What can hang from each mark:
J114: J309 J980
J980: J114 J945
J693: J309 J578
J945: J578 J636 J933 J980
J309: J114 J948
J948: J309
J578: J693 J945
J933: J945

Known rows, with every way that one mark hangs from another:
J948[J309[J114[J980[J945]]]]: 7 37 -5 -24 15 0 -12 -5 -5 -23 2 -5 -2 -5 -46 8 6 6 -6 12 5 7
J693[J309[J114] J578[J945[J636 J933 J980]]]: 16 -35 18 -31 2 -7 -10 6 1 0 18 -14 -2 23 23 -2 2 -1 0 -18 19 -12
J114[J980]: 4 33 -32 -5 3 7 -28 -4 -7 4 -12 15 0 -3 -12 9 -2 3 1 -10 6 -6
J945[J578 J636 J933 J980[J114]]: -4 -36 12 -14 -6 8 2 0 6 17 15 -4 -6 4 31 -8 0 -8 6 -8 17 -4
J980[J114[J309[J948]] J945[J578 J636 J933]]: -7 -17 11 10 2 -3 31 -2 9 -2 6 4 10 1 15 -13 2 1 -2 22 -11 0
J693[J309]: 6 5 -7 12 0 -5 -25 -3 -12 14 -1 5 -5 -8 29 10 -9 7 -1 -2 -7 7
J933[J945[J578[J693[J309]] J636 J980]]: 3 -34 39 19 -17 -1 -6 8 0 23 12 -4 -13 8 27 -3 -6 -5 1 -9 14 5
J980[J945[J578]]: -4 11 -10 4 4 -4 -13 4 0 -13 11 -12 -1 4 1 1 1 -1 -7 12 -12 5
J933[J945[J980[J114]]]: -9 -20 -13 -5 6 5 -7 5 -5 29 -4 -16 9 -8 35 4 -12 -4 -1 7 3 2
J945[J578 J636 J933 J980[J114[J309]]]: -4 -31 15 -2 0 13 14 -7 6 20 3 12 -5 -7 20 -10 0 -3 3 18 -3 -14
J980[J945[J578 J636 J933]]: 3 -6 15 3 -1 -5 -16 7 10 -6 17 -8 -5 18 15 -9 5 -1 -8 2 23 0
J578[J945]: 1 14 -22 -17 6 -4 -35 14 -6 13 -7 -6 4 1 -4 10 -12 1 -5 -1 -6 5
J114[J309 J980]: 5 38 -29 5 10 12 -14 -11 -6 4 -23 30 0 -12 -25 7 -2 8 -1 17 -13 -15
J945[J578 J636 J933 J980[J114[J309[J948]]]]: -7 -33 14 -8 -3 6 34 -12 4 14 -3 16 -1 -8 -1 -12 2 -5 5 -1 -7 4
J309[J114 J948]: -13 8 -16 -28 -2 -3 1 -12 -11 -4 -16 4 1 -9 -25 13 1 7 -2 -17 -9 16
J309[J114[J980[J945]] J948]: -2 33 -17 -23 4 -2 0 -11 -3 -32 -13 -2 12 2 -40 6 7 3 0 -17 3 7
J309[J114[J980] J948]: 0 27 -27 -35 -2 3 5 -15 -8 -20 -20 16 4 -2 -40 11 5 6 3 -28 1 6
J948[J309[J114[J980[J945[J578[J693] J933]]]]]: 18 33 -1 -8 4 -5 11 14 6 -42 4 -11 -9 3 -55 1 14 1 0 -5 10 4
J309[J114[J980[J945[J578[J693] J636]]] J948]: -8 14 15 -8 -15 1 17 -4 6 -23 4 0 -1 11 -39 -2 10 -4 6 -17 8 -1
J578[J693]: -9 19 -19 26 -2 -1 -25 11 -8 30 -11 -3 -8 -11 -1 12 -10 -1 3 -5 -7 2
J945[J578[J693] J636 J933 J980[J114]]: -7 -33 15 12 -13 5 6 12 7 30 12 -9 -11 -1 24 -7 -3 -12 11 -12 11 -7
J309[J114[J980[J945[J578[J693] J933]]] J948]: 11 30 -14 -4 -5 -8 24 9 7 -51 -12 -7 4 10 -52 -1 14 -2 5 -32 7 5
J114[J309 J980[J945]]: 5 42 -20 16 16 6 -18 -6 -1 -6 -18 12 8 -7 -23 2 0 5 -5 28 -12 -13

Rows:
2 -35 38 16 -20 -8 15 3 -2 18 7 0 -8 4 8 -6 -4 -8 2 -31 12 19
J933[J945[J578[J693[J309[J948]]] J636 J980]]
1 -7 -20 -7 4 -5 0 -7 -12 -5 12 -2 -2 3 31 14 3 11 -1 1 -18 -10
J693[J309[J114] J578]
19 -21 32 13 -9 -8 -32 22 3 29 0 -14 -9 9 13 -3 -13 -8 5 -27 26 5
J578[J693[J309] J945[J636 J933 J980]]
-1 5 3 12 -8 -5 -13 2 -11 4 -7 -6 -8 -10 14 16 -6 7 5 -5 -12 2
J578[J693[J309[J114]]]
-13 9 -14 23 17 2 -4 0 -2 17 -5 -7 13 -17 25 3 -10 4 -3 48 -33 -10
J980[J114[J309] J945]
-15 0 -12 11 8 -3 34 -4 -1 -10 1 0 14 -14 0 -3 -2 1 -1 30 -45 3
J980[J114[J309[J948]] J945[J578]]
18 35 -20 4 9 -4 23 -4 6 -44 -17 18 9 3 -45 -8 12 2 -4 -3 -7 1
J114[J309[J948] J980[J945[J578 J933]]]
-5 -13 13 13 5 2 11 3 11 4 12 -1 6 4 36 -11 -1 3 -3 42 -9 -16
J980[J114[J309] J945[J578 J636 J933]]
-15 7 -16 22 14 -4 17 -5 -5 10 -9 -3 18 -20 6 2 -8 2 -2 30 -36 4
J980[J114[J309[J948]] J945]
16 1 6 -2 4 -4 -4 -1 5 -26 20 -4 5 29 30 -4 12 7 0 -7 29 -25
J693[J309[J114[J980[J945[J636 J933]]]] J578]
-9 -15 13 29 -8 -3 3 23 12 13 20 -22 0 9 39 -7 -4 -7 5 12 9 -9
J980[J114 J945[J578[J693] J636 J933]]
-2 11 15 -28 -6 8 -7 -10 7 -30 14 2 -1 18 -12 -2 12 2 -1 7 14 -13
J309[J114[J980[J945[J578 J636]]]]
13 -28 33 22 -17 -2 -6 8 4 14 11 -1 -20 5 17 -7 0 -8 7 -27 20 5
J945[J578[J693[J309]] J636 J933 J980]
5 32 -15 -37 7 6 -10 -10 -10 -12 -4 11 -8 -10 -46 13 5 10 -3 1 3 5
J948[J309[J114[J980]]]
1 -10 5 -9 -9 2 -14 2 5 8 9 10 -11 13 13 -4 3 3 -4 -8 22 -1
J945[J578 J636 J933]
-6 -19 9 4 -1 -1 -1 11 11 2 24 -15 4 13 47 -10 0 -2 -1 16 13 -6
J980[J114 J945[J578 J636 J933]]
7 -19 12 16 -11 -11 22 7 -6 0 -3 -5 -4 -4 -5 0 -4 -7 3 -33 -7 25
J933[J945[J578[J693[J309[J948]]] J980]]
-10 -16 -10 2 11 3 24 -8 -6 24 -21 5 15 -19 1 2 -10 -1 -2 14 -21 8
J933[J945[J980[J114[J309[J948]]]]]
-17 -31 15 0 2 7 19 -12 -3 41 -10 10 11 -11 15 -4 -10 -2 -2 16 -4 3
J933[J945[J636 J980[J114[J309[J948]]]]]
17 37 -24 8 11 -3 -28 7 4 -19 -9 -4 7 11 -10 -1 3 1 -3 -11 27 -5
J114[J980[J945[J933]]]
-17 -13 15 14 4 8 9 -4 6 15 16 2 6 -3 34 -6 -4 3 -3 53 -26 -16
J980[J114[J309] J945[J578 J636]]
-9 -23 19 -14 -10 10 -15 -10 0 20 13 6 -16 1 -3 -3 1 -6 -1 -7 9 4
J945[J578 J636 J980]
10 -7 -8 -13 1 1 -9 1 1 -6 -2 -2 -11 0 -13 -3 6 -6 -1 -24 11 10
J945[J578 J933 J980]
3 -25 20 -9 -14 -9 30 0 -6 -18 -8 -8 -4 -2 -13 5 2 -2 4 -31 -8 23
J933[J945[J578[J693[J309[J114 J948]]] J980]]
3 39 -22 14 13 0 2 -12 -3 -12 -22 16 12 -10 -44 1 2 3 -3 8 -14 2
J114[J309[J948] J980[J945]]
